Known rows, with every way that one mark hangs from another
Z_58{Z_307{Z_509{Z_28{Z_882}}} Z_529}: [ -9.0  12.5 -40.3  13.4  -2.3  17.1 -14.5 -12.9  17.5  -4.4 -18.4 -17.9
 -10.7   9.6 -14.7 -19.2 -26.2 -12.4 -35.0  23.7  16.0]
Z_657{Z_911}: [ -9.8  19.5  -4.6  -8.3  -6.6 -24.7   7.1 -13.0   3.8 -12.5  11.2   3.2
  -1.8   5.2   5.6  -2.2   9.9  -9.9   2.2  -1.9   0.8]
Z_28{Z_882}: [ -1.1  15.6   9.5  15.4 -10.8 -32.7  -3.0 -16.2  -4.6  -8.0  23.4  -6.2
 -12.0  -6.5  -8.9  -8.7 -16.2 -18.1  -0.9  25.0   5.4]
Z_307{Z_404{Z_141 Z_911} Z_509}: [  1.8  13.9  -2.0 -18.6  13.3 -10.6  -3.6  19.7  22.2   1.8  36.7   1.9
  -2.9   0.8  24.0 -11.7  20.0  20.7 -25.9  32.4   7.1]
Z_28{Z_882{Z_307{Z_404 Z_509}}}: [ -8.1  16.7 -23.3   7.7  -0.8 -13.1  -7.0  -1.4  10.1  -4.8   7.1 -30.5
  -2.5 -11.4   6.2 -10.1 -18.3 -11.5  -9.7   0.4  17.7]
Z_509{Z_28{Z_882}}: [ -6.5  11.5  -4.6  20.1 -16.4 -20.6  -0.1 -18.7  -7.9  -6.3   7.8 -17.1
 -14.4 -13.2 -18.6  -4.4 -32.4 -29.0 -18.5   8.1   5.3]
Z_28{Z_882{Z_307}}: [  4.0  13.0   5.1   3.8  -6.3 -30.4 -10.3 -12.9  -4.5 -12.3  15.8 -19.9
  -9.2 -14.3  -0.5  -7.7 -24.1 -29.7   7.5   3.8   8.2]
Z_307{Z_404}: [-15.8  18.6  15.4  16.9   3.5 -16.5   0.5  -2.5   0.3  -5.3  -0.6  -9.1
  -5.2  -6.4   3.5  -8.3  -3.4   4.7  -7.9 -14.6  -0.6]
Z_882{Z_28 Z_307{Z_404{Z_141} Z_509}}: [-12.4  13.1 -13.0 -35.5  13.0   4.5  -9.1  17.5  15.4   1.7   2.0 -15.5
  -4.0  -1.4  28.1  -5.8  -4.7 -10.0 -15.4 -46.7  11.8]
Z_58{Z_307{Z_404{Z_141}}}: [ -4.5  15.7  36.1  -0.7  20.2 -15.1 -15.3   6.4  13.3  -4.0   3.5   7.9
  -4.8   0.0  11.6 -18.3  -3.3  13.3 -11.3  -8.1  -3.2]
Z_882{Z_28 Z_307}: [-11.0  12.5   1.6 -19.9  -1.5  -8.2  -5.2  -4.0  -5.3 -13.3  -4.0 -18.8
  -9.8  -7.8  12.1  -2.9 -11.1 -28.3   9.3 -48.5   5.1]
Z_58{Z_307{Z_404 Z_509} Z_529}: [-18.1  19.0 -20.0  13.0  17.9  19.6 -14.0   3.6  26.4  -3.3 -26.6  -9.5
  -1.0  16.7   8.2 -23.5   3.8  21.3 -24.7   2.9  10.1]
Z_307{Z_404{Z_141} Z_509{Z_28}}: [-11.9  12.2 -10.5  -7.3   6.5   4.4  -4.9   8.0  17.3  10.4  -5.8  -8.3
  -6.3  -5.8  12.8  -5.6 -15.6  -3.1 -42.5 -10.9   9.2]
Z_404{Z_141}: [  5.6  13.0  32.9 -13.4   6.6 -25.0 -11.0  -0.6   6.2   0.7  20.9  13.3
 -10.6  -2.3  15.5  -7.0  -4.2  -9.5  -8.8   9.3   0.3]
Z_911{Z_657}: [ -9.6  13.0  23.2  -4.8 -11.3  -2.5  -7.8  -5.7  -3.7 -12.7  10.1   1.5
  -7.9  -3.3   3.6  -8.3  -7.3 -19.1  -8.9 -13.4 -13.4]
Z_28{Z_882{Z_307{Z_404{Z_141}}}}: [  3.8  13.3  15.6  -2.1  11.1 -29.5 -12.7   5.4   1.5  -4.3  26.5 -14.1
  -7.3 -11.3   6.8  -9.0 -21.0 -11.9  -6.8  -8.0   2.9]
Z_882{Z_307{Z_404{Z_911}}}: [ -2.8  13.3   4.9  -2.0   9.8 -17.6  -2.2   9.9   1.7 -17.4  17.0 -24.2
  -2.0 -14.7  14.5  -8.4   7.5   6.4   0.8 -10.6  -0.4]
Z_404{Z_141 Z_307 Z_911}: [ 16.1  14.8  30.5 -35.6   7.5 -41.7 -14.1  12.2   3.7  -8.8  67.8  15.6
 -10.6   3.4  27.6  -9.6  28.9   4.5  -2.1  59.1  -2.0]
Z_509{Z_28{Z_882{Z_307}}}: [ -1.7   8.6  -9.7   8.8 -11.8 -17.0  -7.5 -15.4  -8.3 -10.8   0.4 -30.8
 -12.3 -20.5  -9.3  -2.8 -40.4 -41.3 -10.4 -14.5   7.8]
Z_404{Z_141 Z_911{Z_657}}: [  9.4   7.9  32.1 -32.1  -0.8  -9.5 -10.2  13.0   3.8 -12.1  50.5  14.1
  -8.9   0.5  15.4 -10.8  12.4  -6.8 -16.9  16.9 -18.6]

Rows
[  1.3  13.6  -4.3   9.2   2.3 -29.2  -1.6   4.4  -3.5 -18.4  37.2 -29.0
  -4.8 -15.7  -0.8 -10.7  -3.7  -1.1   0.1   9.5   2.6] | Z_28{Z_882{Z_307{Z_404{Z_911}}}}
[ -6.7  15.9   1.5  16.7   1.2 -26.4  -5.7  -4.0  -4.3 -11.2  10.9 -28.0
  -5.5 -15.2  -2.9  -8.9 -21.7 -13.9   0.3 -15.2   5.2] | Z_28{Z_882{Z_307{Z_404}}}
[  2.4  13.8 -20.9  -5.2  -7.6 -16.4 -11.9  -9.3  10.0  -4.4  12.4 -22.4
  -6.2 -10.2   8.3  -8.5 -19.9 -28.4  -1.9  20.6  20.8] | Z_28{Z_882{Z_307{Z_509}}}
[-10.1   9.4 -35.2  -8.2   3.3   7.2  -1.0  10.3  12.5  -7.9  -3.4 -37.1
  -1.6 -18.0  13.5  -5.1  -5.5  -3.0 -26.9 -14.0  11.6] | Z_882{Z_307{Z_404{Z_911} Z_509{Z_28}}}
[-16.6  18.3   6.3  22.2  19.1   7.2 -13.0   0.9  11.8 -10.9 -22.9  -6.5
  -4.1  12.4  -1.1 -22.1  -0.7  20.2 -14.4 -11.9  -2.5] | Z_58{Z_307{Z_404} Z_529}
[-11.0  12.6  11.8 -26.0  14.7  -8.4  -8.0  14.4   0.7  -4.9   5.7 -12.7
  -7.0  -5.6  19.8  -4.6  -9.4 -10.8  -5.6 -61.0  -0.9] | Z_882{Z_28 Z_307{Z_404{Z_141}}}
[ -7.8  11.9 -29.8  10.3 -18.0  -6.9  -1.5 -15.4   6.3   1.1   3.1 -19.2
 -11.5  -9.7 -10.3  -6.0 -29.1 -27.8 -28.4  22.7  17.9] | Z_307{Z_509{Z_28{Z_882}}}
[ -2.8  11.2   2.8 -28.9   4.9   7.9  -7.1  23.4  18.1  -4.2  40.9   3.7
  -2.0   3.8  21.6 -12.9  17.5  11.5 -33.8  13.4  -9.4] | Z_307{Z_404{Z_141 Z_911{Z_657}} Z_509}
[ -6.3  16.8   4.3 -11.7  11.4  -7.3  -8.0  10.4  21.2   9.0  10.9   3.1
  -3.6   0.3  22.6 -10.0   1.0   7.6 -25.9   7.5   9.5] | Z_307{Z_404{Z_141} Z_509}
[-22.5  14.8 -25.7  10.8  -3.0   9.4   2.2  -2.5  11.5   4.0 -21.2 -22.3
  -5.0  -9.6   2.9  -5.2 -16.1  -3.9 -35.3 -15.7  11.5] | Z_307{Z_404 Z_509{Z_28}}
[ 14.8  15.3   4.2 -44.9   6.2 -28.7 -15.0  15.0  18.2  -1.1  63.7  13.1
  -7.3   7.5  36.1 -10.5  32.2   6.6 -12.5  73.5  10.9] | Z_404{Z_141 Z_307{Z_509} Z_911}
[  6.1  13.0 -12.9 -23.5  -8.9 -24.4 -16.0  -1.6   9.2   5.9  39.9  -2.1
 -13.7  -0.1   9.6  -6.1 -13.5 -24.4 -29.9  51.3  16.2] | Z_404{Z_141 Z_307{Z_509{Z_28{Z_882}}}}
[ -7.4   8.9 -27.1 -13.9  -4.6   6.7  -9.7  -6.7  10.9  -1.6 -22.2 -28.1
  -6.3 -16.1  13.8  -1.6 -24.6 -32.2 -19.4 -19.3  17.0] | Z_882{Z_307{Z_509{Z_28}}}
[-19.0  15.1 -34.4  22.5 -11.4  -3.5   3.0  -8.0   6.5   1.6  -2.7 -26.9
  -7.8 -10.2 -12.6  -7.7 -27.2 -12.0 -36.4   5.4  14.7] | Z_307{Z_404 Z_509{Z_28{Z_882}}}
[  2.3  13.7  24.0 -10.2  14.6 -24.4  -1.7  16.7   7.6  -4.8  41.3   3.7
  -6.0  -3.8  15.6 -10.5  15.8  17.9 -15.5  17.2  -5.8] | Z_307{Z_404{Z_141 Z_911}}
[ -1.2  10.9  29.5 -18.9   6.3  -6.2  -5.8  20.5   4.0 -11.6  46.4   5.9
  -5.4   0.1  12.7 -11.4  13.4  10.2 -24.1  -0.9 -22.0] | Z_307{Z_404{Z_141 Z_911{Z_657}}}
[-12.2  13.2 -25.2 -30.1  -2.6   4.5  -6.6  -0.4   8.7  -6.0  -8.4 -21.1
  -6.2  -3.5  21.1  -4.0  -7.5 -27.2  -1.0 -32.4  16.8] | Z_882{Z_28 Z_307{Z_509}}
[-11.5  12.2  -4.0  -5.8  13.2  10.6 -13.7   7.0  24.4   4.3 -17.3  -5.2
  -4.7  -2.1   9.9 -15.0 -15.9   3.8 -38.8 -11.6   9.3] | Z_58{Z_307{Z_404{Z_141} Z_509{Z_28}}}
[-14.6  11.9 -31.1   3.8  -2.7   4.9   6.2   7.0  12.0  -3.5   4.5 -22.9
  -4.1  -9.8   4.8  -7.5   2.6   8.1 -35.0   9.2   9.0] | Z_307{Z_404{Z_911} Z_509{Z_28}}
[  1.9  15.1  21.9 -26.8  -9.7 -19.8 -11.0   7.0  -5.9 -22.6  56.2   3.8
  -8.2   2.1  15.4 -10.2  26.3  -4.7  -2.0  34.8 -15.1] | Z_404{Z_307 Z_911{Z_657}}
[-22.6  15.7 -27.9 -15.9   3.7   8.7  -2.4   7.1   9.4  -5.1 -14.4 -29.3
  -2.5  -4.8  18.5  -5.4  -6.0 -10.2  -7.6 -52.0  14.0] | Z_882{Z_28 Z_307{Z_404 Z_509}}
[ -1.8   8.6   0.7   2.4   4.7 -17.2  -9.9   2.8  -2.2  -3.0   8.8 -25.8
  -9.9 -18.1  -2.4  -4.6 -37.6 -22.8 -24.9 -28.0   2.1] | Z_509{Z_28{Z_882{Z_307{Z_404{Z_141}}}}}
[-10.1  17.0 -24.9   5.0  19.9  17.1  -9.8  11.7  27.0 -10.7  -1.9 -10.6
  -0.4  16.3  10.2 -25.3  21.8  33.7 -24.4  27.5   7.4] | Z_58{Z_307{Z_404{Z_911} Z_509} Z_529}
[  1.2  13.5  -3.9 -34.5  -0.6 -12.8 -16.8   3.9  13.8   8.1  20.9   2.8
 -11.3   0.9  24.4  -4.2  -2.7 -17.0 -30.0  30.7  13.0] | Z_404{Z_141 Z_307{Z_509{Z_28}}}
[  9.1  10.8  -9.8 -42.4   1.0 -16.3 -12.1  12.2  14.5  -0.3  47.0   1.9
 -10.4   0.9  27.1  -6.0  16.2  -4.8 -30.3  55.0  10.7] | Z_404{Z_141 Z_307{Z_509{Z_28}} Z_911}
